In the rows, 128 means zero.
Known rows, with every step that occurs:
F/J/A/Z/D/T: [123 131 131 110 175 138  88 171 121 120 125 105 126 111 130 130 108 137
 114 120 144 130 114 205 101 132 123 124 152 142 130  93 151 113 144 133
 117 127 122 137 118 128 135 108 123 117 123 106 142  77 129 117 135 124
 177 141 122 107 134 145]
T/D/J/A: [126 130 132 123 120 129 100  81 129 116 117 129 120 111 143 108 106 149
 119 136 118 125 126  82 117 140 145 118 129 149 133 106 147 120 131 143
 130  99 115 132 144 138 125 133 120 115 128 101 128 126 118 132 127 123
 197 122 137 161 123 125]
E/Q/F/J/D: [122 131 122 161 153 146 121 139 128 121 120 149 134 104 132 117 112 142
 109 105 120 155 121 120 114 111 107 127 142 129 146 115 136 116 148 143
 139 129 150 127 120 123 119 112 114 122 151 154 121 113 114 111 117 110
 141 128 121 116 124 137]
T/D/J: [140 130 137 129 114 121 101  95 123 114 127 137 122 117 139  97 118 143
 123 132 122 143 139  95 120 132 140 120 123 148 122 110 151 127 125 137
 135 111 111 127 149 124 123 142 118 124 127 130 129 115 121 145 135 124
 186 119 140 176 115 125]
Q/F: [119 127 135 131 149 134 121 114 129 128 127 134 129 122 122 128 128 131
 120 130 112 133 128 102 117 147 120 119 121 132 141 128 119 120 138 141
 122 113 153 130 120 139 120 119 125 127 140 164 121 128 121 121 125 127
 147 139 128  88 134 132]
T/E: [129 125 126 119 146 124 131 114 140 119 131 131 131 117 125 117 133 135
 132 125 113 128 148 122 135 124 143 130 146 124 148 132 116 120 118 114
 109 141 127 122 140 122 121 146 126 132 142 110 138 127 132 124 120 135
 111 124 136 111 133 114]
T/E/Q: [118 117 119 136 132 127 140 126 141 116 122 140 127 113 129 112 121 134
 132 116 116 136 131 116 126  92 130 134 150 116 151 135 117 127 136 106
 127 158 137 114 140 109 119 143 126 138 137 118 129 133 134 117 110 125
 115 120 124 125 134 107]
J/A/Z/D/B: [110 127 119 122 152 132 121 118 136 128 125 129 126 117 109 115 107 130
 113 122 110 123 121 135 105 140 140 124 152 132 128 125 135 106 154 127
 112 127 123 129 138 123 134 106 120 112  87  93 129 100 144 117 128 124
 147 144 125  94 138 118]
T/D/Z: [125 121 135 119 106 126 125 119 116 123 122 142 121 126 127  99 126 141
 134 146 118 121 137 120 112 122 133 134 106 141 112 129 152 112 130 134
 142 121 128 126 149 106 129 132 117 116 133 134 129 104 127 127 142 137
 153 131 130 135 125 132]
T/D/B: [130 126 126 126 101 120 128 105 130 119 131 147 129 113 113  93 108 132
 137 130 109 147 155  96 119 123 151 123 124 139 114 132 133 117 125 123
 118 135 107 125 151 115 119 138 116 117 101 103 128 138 139 132 140 130
 168 131 133 140 118 107]
Q/F/T/E: [115 123 144 108 170 135 114 116 138 119 126 117 132 112 110 116 127 125
 127 129 101 144 151  92 128 133 128 124 138 131 149 124 117 124 134 126
  96 120 146 128 120 132 114 143 127 141 147 140 138 114 131 109 121 138
 166 124 134  62 138 136]
J/D/Z/A: [115 124 128 124 142 143 125 110 127 138 111 139 132 125 127 115 125 128
 114 132 101 122 115 143 117 156 117 134 137 133 104 127 150 107 149 148
 135 110 128 126 137 106 132 109 115 100 125 100 124 112 132 117 136 131
 115 116 136  87 130 159]
A/Z: [130 126 132 127 144 125 118 143 127 127 136 130 123 132 118 131 135 135
 125 127 136 143 119 166 117 125 117 127 133 132 120 133 140 122 149 130
 127 135 136 129 125 111 131 119 126 139 117 131 140  88 129 120 129 128
 126 138 118 100 137 143]
D/J: [140 134 139 136 135 127 101 110 129 125 132 123 125 128 137 125 122 137
 118 122 124 142 123 122 135 147 127 115 122 142 127 118 141 133 136 135
 127 117 119 126 134 123 125 138 121 130 136 144 120 124 118 136 130 129
 159 125 136 153 126 144]
J/A/Z/D/T: [102 122 123 107 162 138 109 154 121 128 114 112 117 118 126 121 108 134
 115 130 127 115 107 172  96 142 126 123 146 142 126 115 143 115 158 133
 122 123 123 136 131 130 138 106 128 118 101  93 144  96 141 126 127 132
 149 141 123  89 143 130]
Z/D/T: [122 122 135 107 143 132 119 161 114 127 116 117 122 123 126 104 114 117
 123 126 126 119 134 157 105 138 124 126 131 138 122 113 147 133 138 119
 133 129 109 127 139 131 133 123 129 116 103 111 139 116 138 147 142 142
 133 128 137 134 125 128]
D/T/F/J: [142 136 141 123 143 131  93 204 118 120 134 114 130 113 138 128 109 127
 135 142 157 151 130 219 121 157 119 107 110 150 128 119 132 130 140 143
 121 143 137 137 113 133 114 134 134 125 135 162 130 113 132 120 127 132
 199 155 122  98 123 148]
J/F: [129 131 122 145 134 138 121 132 128 123 124 136 134 124 129 133 123 123
 118 138 130 112 116 164 142 120 134 124 120 140 144 130 119 119 139 130
 124 129 158 135 118 132 118 117 132 129 134 126 117 112 123 114 115 125
 134 144 120 105 127 125]
F/T/E/Q: [119 119 130 111 140 130 128 143 134 115 121 118 125 112 115 108 109 127
 133 119 115 149 143 113 136  88 127 137 156 121 138 125 121 143 138 102
 113 154 130 117 129 108 116 150 125 146 130 124 146 119 143 111 114 132
 141 111 122 110 133 123]
Q/F/J: [128 136 143 134 170 136 101 124 130 124 134 128 135 115 131 136 129 134
 120 119 125 145 133 134 120 135 116 119 124 133 146 108 128 110 127 137
 117 113 157 134 109 140 118 124 122 127 152 183 117 115 111 113 133 120
 171 136 130 100 129 146]
J/D/T: [128 127 119 134 132 145 125 161 116 131 114 125 124 121 135 103 111 132
 120 132 129 141 129 136 123 151 125 122 138 144 108 129 139 128 138 144
 136 123  93 133 138 124 126 121 123 114 137  65 150 113 128 134 133 145
 124 129 128 118 127 142]
E/T: [116 124 134 134 131 132 120 184 143 123 126 113 121 124 127 125 113 121
 133 122 139 137 119 128 122 126 122 125 115 120 114 120 129 136 143 134
 120 145 116 132 134 131 136 123 126 137 125 120 143 127 139 125 127 140
 161 137 115 147 129 136]
F/J/A/Z/D/B: [122 136 125 124 172 131  97 134 133 123 133 121 135 110 115 125 110 137
 119 109 126 137 125 193 109 125 134 123 150 135 131 103 142 104 138 126
 107 128 126 131 125 120 132 112 112 111 104 119 126  88 134 111 136 116
 162 145 127 107 131 131]
T/F: [136 133 134 138 127 123 127 151 128 124 131 138 135 118 131 122 127 126
 126 143 138 128 132 166 127 148 128 121 113 139 142 142 120 123 139 142
 121 129 159 132 122 133 118 130 137 128 126 171 125 129 129 123 119 120
 152 147 130  95 122 126]
E/T/D/Z: [109 118 140 127 113 129 115 172 135 119 122 125 117 124 129  98 110 133
 138 136 126 133 123 123 106 125 123 127  94 131 101 117 155 124 144 138
 128 142 118 131 152 111 137 126 115 124 130 122 142 105 137 124 139 147
 186 131 118 157 126 142]
Q/F/J/D/T/E: [125 133 135 131 184 146 100 136 129 119 123 129 135 104 133 110 123 143
 116 118 117 158 147 138 114 152 124 116 145 143 145 111 129 106 129 140
 104 120 126 131 123 133 114 131 114 119 169 106 142 108 113 111 130 135
 164 134 139  83 128 145]
T/F/J/A/Z/D: [133 139 131 128 169 126  99 156 131 115 130 125 138 105 128 127 120 138
 113 130 147 121 125 226 103 146 127 126 140 145 154 107 140 104 150 141
 116 120 163 137 114 138 126 114 130 115 115 165 131  80 126 113 122 108
 168 153 126  87 121 130]
F/J/A/Z/D: [126 134 130 122 177 133  98 139 129 119 129 116 135 113 126 136 121 141
 112 113 140 125 118 194 102 124 127 133 153 134 142  94 145 105 138 129
 122 116 137 137 117 130 136 107 117 116 122 122 134  81 121 114 129 113
 148 137 126 113 129 138]
J/F/T: [124 129 130 127 135 142 114 146 122 121 120 117 131 119 123 129 116 114
 125 137 129 123 127 161 150 110 129 127 129 141 133 121 121 133 146 127
 114 126 153 137 106 125 116 127 131 144 136 116 131 102 134 107 112 132
 153 133 118  91 127 131]

Rows:
[127 130 130 138 154 135  91 111 130 126 128 116 119 121 136 138 118 148
 112 124 128 135 100 154 123 149 131 111 134 148 132 118 141 122 154 146
 117 113 126 134 130 122 129 119 122 130 128 118 126 100 122 120 115 122
 175 138 125 121 140 149] | D/J/A/Z
[116 135 130 129 174 142  98 114 136 124 127 121 134 110 135 143 114 141
 115 120 122 128 118 126 117 150 122 116 134 133 155 102 123 106 130 148
 106 104 157 136 108 150 122 115 124 117 152 156 116 120 114 103 120 115
 182 141 128  87 135 141] | Q/F/J/A
[133 134 138 129 155 136  91 116 121 116 116 118 133 115 125 102 115 117
 109 123 110 117 134 155 135 129 130 127 137 149 139 102 146 136 149 124
 122 108 135 129 126 127 121 124 123 129 118 135 124  89 125 132 130 130
 149 121 137 133 120 137] | Z/D/J/F/T
[134 132 140 130 165 133  86 139 119 115 126 122 128 118 112 110 121 124
 109 122 124 132 125 197 126 115 120 127 145 154 131 109 160 124 163 124
 122 114 142 132 124 109 125 118 125 140 107 144 135  51 125 127 129 131
 148 132 129 108 127 146] | A/Z/D/J/F/T
[121 119 132 104 157 128 118 143 124 122 117 116 126 115 122  91 121 123
 126 124 114 117 151 148 109 129 135 126 147 134 128 117 134 124 128 108
 119 139 108 122 148 126 129 138 129 121 112  91 145 113 142 140 137 146
 120 124 145 121 127 114] | Z/D/T/E
[141 131 135 144 117 130  97  99 121 112 123 143 126 112 140 103 117 141
 118 138 125 130 135 123 127 118 144 118 121 156 130 112 144 121 139 137
 130 115 136 129 139 125 117 134 121 126 126 130 118 100 115 133 122 124
 177 125 136 154 114 125] | T/D/J/F
[142 142 133 153 147 135 109 167 120 122 130 144 142 114 133 115 128 143
 119 138 133 141 134 214 129 160 121 128 121 148 131 125 148 105 140 159
 124 119 151 132 121 118 116 125 117 108 154 161 130  86 118 110 136 121
 148 148 129  93 111 157] | T/F/J/D/Z
[127 126 131 126 154 122 120 136 120 121 128 130 126 128 111 111 136 130
 118 122 126 124 132 177 101 123 119 137 144 133 126 121 152 116 146 116
 135 124 136 129 135 114 138 111 127 127  95 140 143  75 131 136 141 129
  94 132 128 118 130 133] | A/Z/D
[151 141 135 134 143 124 105 162 127 117 140 133 141 109 136 131 125 132
 127 133 149 141 138 206 127 141 126 121 119 140 145 116 131 119 130 143
 121 132 159 133 111 132 116 133 130 123 141 186 123 115 123 119 125 115
 168 150 132 110 114 136] | T/F/J
[121 131 128 129 153 133 103  94 129 123 115 120 127 116 136 113 111 133
 105 118 105 104 120 106 116 152 136 125 150 138 140 102 143 122 140 136
 130 102 121 128 140 139 132 119 122 111 113 122 122 115 121 142 128 123
 141 121 144 156 125 124] | Z/D/J/A
[132 125 142 137 119 127  96 151 142 111 125 120 115 115 136 100 100 136
 131 127 131 151 130  92 112 131 131 119 110 141 110 101 150 135 144 138
 119 135 104 133 151 131 131 135 115 135 115 124 143 115 123 143 132 139
 209 124 128 199 117 134] | E/T/D/J
[113 127 140 115 159 139 111 131 126 127 123 116 130 120 114 121 123 122
 127 131 108 145 137  98 128 135 117 123 129 134 134 119 123 130 139 136
 112 111 148 134 110 138 121 130 129 140 140 158 134 114 128 112 124 133
 170 127 125  77 135 144] | Q/F/T
[120 121 122 132 137 140 122 151 132 111 115 127 131 110 121 114 107 121
 124 127 122 128 131 157 145  82 131 132 143 130 151 130 116 132 151 112
 115 149 160 123 120 110 108 133 131 148 137 109 129 106 135 100 103 130
 140 127 113  88 132 114] | J/F/T/E/Q
[125 128 137 102 131 132  94 100 122 113 114 108 123 111 133 105  94 136
 122 137 115 140 135  96 128 128 143 123 142 147 121  98 143 138 135 136
 125 103 104 135 132 131 121 142 119 126 130 101 142 111 126 127 120 129
 217 111 132 139 125 136] | F/T/D/J/A
[129 128 136 117 144 126 114 174 116 121 118 123 129 115 126  97 113 117
 126 139 130 122 136 181 104 159 124 116 124 143 131 125 139 131 146 134
 131 131 132 130 134 138 125 125 138 118 102 157 139 114 142 141 137 137
 145 144 134 105 119 122] | Z/D/T/F
[128 136 135 137 175 149  96 152 118 124 122 124 131 108 135 118 115 138
 114 123 122 158 135 137 111 158 116 114 129 145 131 107 137 112 134 152
 117 110 127 139 115 137 118 118 118 115 156 133 133 109 111 113 135 131
 176 139 129  92 126 156] | Q/F/J/D/T
[119 128 124 146 128 142 133 129 116 134 115 142 128 129 128 107 134 142
 117 134 110 124 121 132 129 145 125 132 132 141 111 135 151 110 139 147
 137 116 115 124 141 107 129 116 113 106 154  88 133  99 123 119 138 137
 101 129 133 115 130 152] | J/D/Z
[113 117 134 123 126 135 121 130 124 115 114 135 121 103 121  99 103 127
 126 126 111 151 134  70 114  88 111 129 133 129 136 118 132 133 154 126
 138 132 150 129 127 123 118 130 125 140 119 161 132 115 129 118 112 121
 184 122 114 108 128 125] | E/Q/F/T/D
[110 119 126 140 148 133 136 120 147 118 122 146 127 108 122 113 123 139
 122 114 103 138 131  90 120 104 122 126 143 117 159 137 112 119 142 119
 115 150 160 116 133 119 116 134 129 136 143 148 122 133 127 111 109 124
 131 130 124  94 139 109] | T/E/Q/F
[131 135 130 121 158 143 103 130 127 131 122 133 139 120 132 126 125 130
 117 122 117 139 121 191 123 144 115 133 140 136 109 102 155 105 136 144
 126 113 126 129 122 106 130 112 110 101 142 108 122  90 119 106 140 121
 134 120 137 109 124 167] | F/J/D/Z/A
[136 132 132 149 161 131  96 125 121 117 126 136 127 121 120 116 129 135
 105 120 126 124 119 200 117 126 123 123 139 152 138 113 156 116 165 129
 129 117 149 128 132 112 130 111 123 133 106 143 126  60 122 133 129 126
 128 140 130 116 126 137] | A/Z/D/J/F
[142 143 124 151 141 135 113 135 128 123 134 139 141 111 124 113 110 134
 119 111 122 161 147 144 133 137 137 123 144 139 116 113 140 113 121 133
 113 127 100 131 129 117 119 126 103 108 134  97 127 116 124 112 140 125
 141 133 133 136 116 141] | F/J/D/B
[105 126 126 144 155 144 112 138 137 123 120 131 126 104 139 137 101 142
 116 112 121 139 103 113 111 110 110 119 138 126 156 111 123 113 149 140
 128 129 167 130 115 130 121 111 124 126 145 162 112 128 117 102 105 103
 180 136 114 102 137 129] | E/Q/F/J/A
[121 124 143 111 136 130 111 113 128 120 126 131 131 106 105  92 105 122
 129 137  95 163 156  66 118 131 133 117 119 142 122 120 126 124 137 131
 103 117 130 131 129 131 113 141 119 133 116 158 131 126 137 112 134 134
 206 130 130  90 126 126] | Q/F/T/D/B
[153 147 122 154 143 130 111 149 129 120 136 148 148 104 124 110 112 132
 122 130 130 158 148 177 130 152 137 117 127 146 133 126 129 115 132 149
 114 127 130 133 122 126 110 131 117 108 132 138 126 115 125 111 133 117
 164 152 134 106 108 134] | T/F/J/D/B
[133 132 123 134 136 139 123 172 118 127 116 132 129 112 137 102 113 128
 121 145 136 143 130 169 120 173 127 115 125 156 120 139 137 124 148 155
 128 125 116 136 134 132 118 123 128 116 139  91 149 112 133 126 128 138
 148 144 128  97 118 139] | J/D/T/F
[120 119 138 107 166 125 110 162 123 120 126 121 123 119 112 101 128 131
 124 124 122 134 139 196  99 126 126 128 150 141 129 123 148 118 146 108
 120 143 120 124 140 108 131 126 126 133 105  99 153  79 140 133 138 147
 120 134 133  91 136 126] | A/Z/D/T/E
[139 132 144 120 168 123  90 195 114 117 132 121 129 112 120 111 124 130
 122 131 152 145 131 252  94 138 114 120 127 151 127 110 155 118 156 128
 127 137 144 135 120 118 127 119 130 123 103 161 144  61 135 129 136 128
 155 154 125  88 123 143] | A/Z/D/T/F/J
[108 118 135 131 146 139 122 144 125 123 118 127 123 111 119 116 105 123
 126 117 110 157 119  93 122  98 105 126 138 123 141 124 128 140 161 128
 135 135 155 125 117 121 118 125 128 143 126 175 123 123 131 110 111 123
 167 127 112  93 134 133] | E/Q/F/T
[145 143 122 139 149 138 111 138 123 120 128 131 143 117 136 119 127 137
 113 114 136 146 138 148 125 132 127 136 148 137 127 103 142 118 117 136
 126 116 113 135 120 126 124 123 112 111 152  95 140 100 110 123 136 123
 119 121 137 144 115 147] | F/J/D
[123 128 125 133 132 124 132 117 130 129 128 136 133 121 105  94 112 119
 123 117 102 126 147 117 117 131 139 125 140 130 119 128 136 119 131 117
 115 134 112 121 146 122 128 125 118 113  86 130 118 130 142 136 143 130
 121 130 139 140 119 107] | Z/D/B
[117 134 133 128 185 141  94 131 133 124 131 123 130 112 128 151 126 144
 110 123 129 141 114 155 108 146 117 116 135 136 149 106 131  98 147 146
 111 111 163 140 107 139 125 107 122 126 149 153 122  92 117  98 119 113
 181 148 119  66 143 152] | Q/F/J/A/Z
